What can hang from each mark
z_960: z_323
z_273: z_323 z_376
z_539: z_323 z_376 z_614
z_187: z_614
z_614: z_187 z_539
z_376: z_187 z_273 z_539
z_374: z_376 z_846

Each row was made from one small tree. The marks that hang from a mark follow it in brackets, in the order of their numbers. Every link used is in the known rows. Write each row's tree.
Known rows
z_273[z_376[z_539]]: [-0.50  2.38 -0.44 -2.95  0.89  1.84  0.49 -1.81  3.06 -2.26 -2.66  5.94
  1.32 -1.58 -0.11 -2.03 -0.68  3.34 -0.32  3.84]
z_374[z_376[z_187] z_846]: [ 0.38 -2.06  1.14 -3.57 -0.24  2.03 -2.82 -1.10  5.27 -1.64 -2.77  0.98
  0.05 -5.52  2.30  1.04  1.83  1.14 -0.34 -0.05]
z_960[z_323]: [-1.00  1.16  3.68 -2.14  3.81 -1.36 -0.90 -2.32  2.77 -6.14  2.29  5.47
 -1.81 -4.26  1.10 -6.56 -1.26  0.37 -0.10 -0.28]
z_614[z_187]: [-0.38  2.47  2.34 -5.26  2.22  1.16 -2.27 -2.72  0.81 -2.37  0.81  4.41
  0.73 -0.35  1.99 -3.19  1.73 -0.48  0.12  0.01]
z_374[z_376[z_187 z_273 z_539[z_323 z_614]] z_846]: [ 0.15 -2.87 -2.33  3.78 -1.26  0.76 -1.40 -0.10  0.86  4.50 -2.84 -5.13
 -0.48 -1.42  1.81  4.09 -0.06 -1.14  0.07 -1.83]
z_273[z_323 z_376[z_187]]: [-2.87 -0.65 -1.72 -1.91 -0.28  1.04  1.05 -2.30  1.25 -1.75 -3.30 -1.24
 -0.87 -1.77 -3.15  1.81  2.02  4.60 -0.18  4.07]
z_187[z_614[z_539[z_323 z_376]]]: [ 1.67 -2.96  0.96  0.47 -1.09 -2.39  2.74  3.38 -2.59 -2.56  4.62 -1.88
 -0.71  3.41 -2.90 -2.13 -1.18 -2.97  2.51 -3.39]
z_374[z_376]: [ 3.04 -0.20  2.91 -4.70  1.34 -0.44 -0.69 -1.23  4.27 -4.16 -0.56  4.74
 -1.14 -3.30  2.82 -1.68 -0.06 -2.17 -0.37 -1.65]
z_273[z_323 z_376[z_187 z_539[z_614]]]: [-1.34  1.15 -4.34  1.10 -3.46  1.08  2.07 -0.71 -0.45  2.01 -5.02 -1.35
  1.01 -0.73 -4.62  2.13  0.94  2.90 -0.81  5.29]
z_187[z_614]: [ 1.33  0.94  2.82 -1.71  1.52 -0.63 -0.73  2.36  1.22 -4.44  1.88  4.71
  1.07  1.10  0.67 -1.64 -2.44  0.69 -1.26 -1.86]
z_376[z_187 z_273]: [-1.83  1.84  3.25 -0.88  3.50  1.03 -2.86 -0.85 -0.32  1.37  1.07  0.78
  0.87  0.71  3.82  1.45  1.18  2.99 -1.75  0.23]
z_376[z_187[z_614[z_539[z_323]]]]: [-0.09  0.37  1.57  0.85  0.44  1.68  0.85  3.65 -2.26 -3.05  1.39 -2.30
  2.53  4.64 -0.91  0.44 -0.41  0.47  1.05 -1.18]
z_374[z_376[z_273[z_323]] z_846]: [ 0.99 -6.34 -3.37 -0.07  1.82 -1.36  0.22 -2.06  4.83 -0.29 -3.63 -0.50
 -3.63 -3.10 -0.17 -1.03  0.50  1.45  1.36 -4.02]
z_273[z_376]: [-1.18 -0.99  1.00 -4.11  0.97  0.49  0.83 -2.66  3.90 -4.14 -1.05  4.54
  0.10 -2.06 -1.17 -1.53 -1.80  1.90 -0.02  1.12]
z_614[z_539[z_376]]: [ 2.18 -0.44  1.61 -3.03 -0.40 -1.39  2.61  0.29  0.29 -1.83  2.55  3.59
  0.70 -0.28 -1.74 -5.37  1.41 -1.44  2.19  0.04]
z_187[z_614[z_539[z_376[z_273]]]]: [ 2.45 -3.05  1.48  0.91  1.03 -1.71  1.34  3.94 -2.61 -0.30  2.05  1.03
  0.62  4.46 -1.39 -3.13 -0.82  0.19  2.95 -3.77]
z_539[z_323 z_376[z_187] z_614]: [-1.40 -0.47  1.75  1.69 -3.81 -3.22  0.16  0.56 -2.71  2.49  5.44 -5.66
 -1.46 -1.11 -1.99  3.37  0.71 -4.99 -1.26 -0.02]
z_539[z_614]: [ 1.29  1.20  1.48 -1.07 -1.04 -2.16  0.87  0.33  1.96 -1.60  2.42  4.59
  2.02 -0.98 -0.67 -2.23 -1.90 -2.48 -1.50 -0.80]
z_376[z_539[z_614]]: [ 2.22  3.77  0.21 -0.69 -1.04 -1.09  0.74  0.53  1.34  0.32  0.39  5.89
  3.00 -1.09  0.13 -2.75 -1.37 -1.58 -1.83  1.74]

Write each row's tree
[ 1.68 -4.50 -3.23  3.16 -1.25 -0.77  0.09 -0.11  2.69  2.50 -1.61 -1.94
 -1.32 -1.77  1.44  0.56 -2.42 -3.12  0.49 -4.19] | z_374[z_376[z_273 z_539[z_323 z_614]] z_846]
[-0.55  1.36 -1.11  2.04  0.46  0.42 -1.53 -1.52 -3.78  3.73  1.32 -1.91
  0.24  3.67  2.10 -0.53 -0.25 -2.43  0.43 -1.17] | z_376[z_273 z_539[z_323 z_614[z_187]]]
[ 1.42  1.49  2.29  0.25 -0.15  2.15 -2.42  3.42 -0.85 -1.95 -1.17 -2.11
 -1.25  1.22  3.54  4.10 -0.06 -0.93 -0.85 -0.07] | z_374[z_376[z_187[z_614] z_539[z_323]]]
[-0.78  0.95 -4.11 -1.34  0.31  0.79  2.84 -1.87  2.17 -1.92 -3.94  3.16
 -0.90 -1.93 -3.14 -1.98  0.18  3.92  0.24  3.94] | z_273[z_323 z_376[z_539]]
[-2.03  2.68 -2.97 -1.00 -0.32  2.31  0.93 -1.75  0.45  0.02 -4.97  0.17
 -0.11 -1.47 -2.40  1.24  2.65  5.54 -0.37  6.01] | z_273[z_323 z_376[z_187 z_539]]
[-1.24 -1.75  1.63  1.41  1.04 -0.44  0.92  0.01 -4.14  2.55  3.41 -5.61
 -1.06  2.62 -0.19  0.87  2.11 -1.07  2.47 -1.20] | z_614[z_539[z_323 z_376[z_187 z_273]]]
[-2.63  1.08 -1.43  1.57 -2.82  1.54  0.94 -0.47 -0.74  1.05 -1.63 -3.07
  0.98  0.01 -2.04  3.95 -1.42 -0.13 -1.14  3.56] | z_273[z_376[z_187 z_539[z_323 z_614]]]
[-0.77  4.01  0.33  2.09 -1.58  0.38 -0.06  0.67 -2.06  2.27  1.67 -1.56
  1.82  0.28  0.67  2.44  0.15 -1.91 -2.46  2.27] | z_376[z_187 z_539[z_323 z_614]]
[ 2.55 -2.35 -3.18  0.98 -2.82 -0.98  0.80 -0.03  3.83 -0.17 -1.57 -0.18
 -0.44 -3.93  0.31 -0.33 -2.10 -4.14  0.13 -2.11] | z_374[z_376[z_539[z_323 z_614]] z_846]
[ 0.13  0.81 -1.01  3.87  0.62 -1.57  0.31  0.26 -1.84  2.84  2.50 -0.34
  0.26  2.20  1.04 -0.10 -2.55 -2.49 -1.20 -1.69] | z_376[z_273 z_539[z_323 z_614]]
[ 0.48 -1.91  0.64  1.05 -3.44 -4.79  2.05  0.29 -1.01  0.47  6.69 -2.80
 -2.14 -1.09 -2.51  0.06 -1.58 -6.49 -0.82 -1.92] | z_539[z_323 z_376 z_614]
[-0.15  3.19 -0.97 -0.16 -1.68  0.41 -0.69 -1.24 -2.28  0.84  1.36 -0.20
  0.86  1.62  0.49 -1.21  0.12 -3.86 -0.26  0.74] | z_376[z_539[z_323 z_614[z_187]]]
[-1.00  4.56  2.29  0.18  3.75  2.44 -2.82 -0.32 -1.38  3.01 -0.91  2.32
  1.59  0.81  4.41  0.64  1.94  4.02 -1.74  2.54] | z_376[z_187 z_273 z_539]
[-0.04 -1.01 -1.62  2.93  2.10  1.36  1.52  3.43 -3.51  0.38 -2.07 -2.73
  1.81  6.13 -2.00 -0.61  1.18  4.18  1.86 -1.64] | z_376[z_187[z_614[z_539]] z_273[z_323]]
[ 0.09  3.48  2.76  1.73  2.79  2.84 -3.32  3.40 -2.75  1.97 -1.67  1.08
  2.10  3.68  3.45  2.01 -0.25  4.81 -1.09  0.68] | z_376[z_187[z_614] z_273 z_539]
[ 2.13 -6.49 -3.83  1.95  0.33  1.68  0.83  3.04  0.86 -0.03 -6.22 -4.02
  0.23  2.13 -1.61  0.63  1.16  3.83  3.43 -3.82] | z_374[z_376[z_187[z_614[z_539]] z_273[z_323]] z_846]
[-0.55 -1.27  0.68 -0.70 -3.49 -2.89  0.09 -1.44 -3.44  1.50  5.34 -4.01
 -2.51  0.22 -1.85 -0.12  0.49 -6.63  0.97 -1.83] | z_539[z_323 z_376 z_614[z_187]]
[-0.14  1.30 -1.79 -2.82 -1.98  2.19 -0.60 -2.66  0.15  0.33 -4.03  3.12
  2.24  0.53 -1.53 -1.49 -0.29  0.00  0.71  3.50] | z_273[z_376[z_539[z_614[z_187]]]]
[-2.14  0.65  3.23 -0.84 -0.78 -1.28 -0.84 -0.51 -2.02  0.54  5.61 -4.08
 -2.88 -1.84  0.62  2.97  2.18 -2.21 -0.57  0.74] | z_539[z_323 z_376[z_187]]
[-0.93 -2.42  0.12  2.77  0.26 -2.30 -0.63  2.92 -4.87  2.94  1.61 -5.70
 -3.38  2.41 -1.99  3.47  1.82  2.97  0.23 -1.38] | z_539[z_376[z_187[z_614] z_273[z_323]]]
[-0.91  2.01  0.33  1.53  3.92 -0.36 -0.29 -0.64 -0.73  1.01  1.97  1.12
 -1.04  1.43  3.14 -0.52 -0.86  0.31 -0.90 -0.89] | z_376[z_273 z_539[z_323]]
[ 0.70 -1.00 -0.13 -0.64  2.22  2.98 -3.68 -0.94  2.72  2.50 -4.96  0.45
  0.22 -3.27  4.21  1.82  1.85  3.35  0.30  0.31] | z_374[z_376[z_187 z_273 z_539] z_846]
[-0.83 -0.15 -2.54  1.04 -2.26 -0.79  2.30 -0.99  0.88 -0.52 -0.55  0.01
  0.56 -0.33 -2.63  0.34 -3.13 -1.94 -0.60  1.51] | z_273[z_376[z_539[z_323 z_614]]]
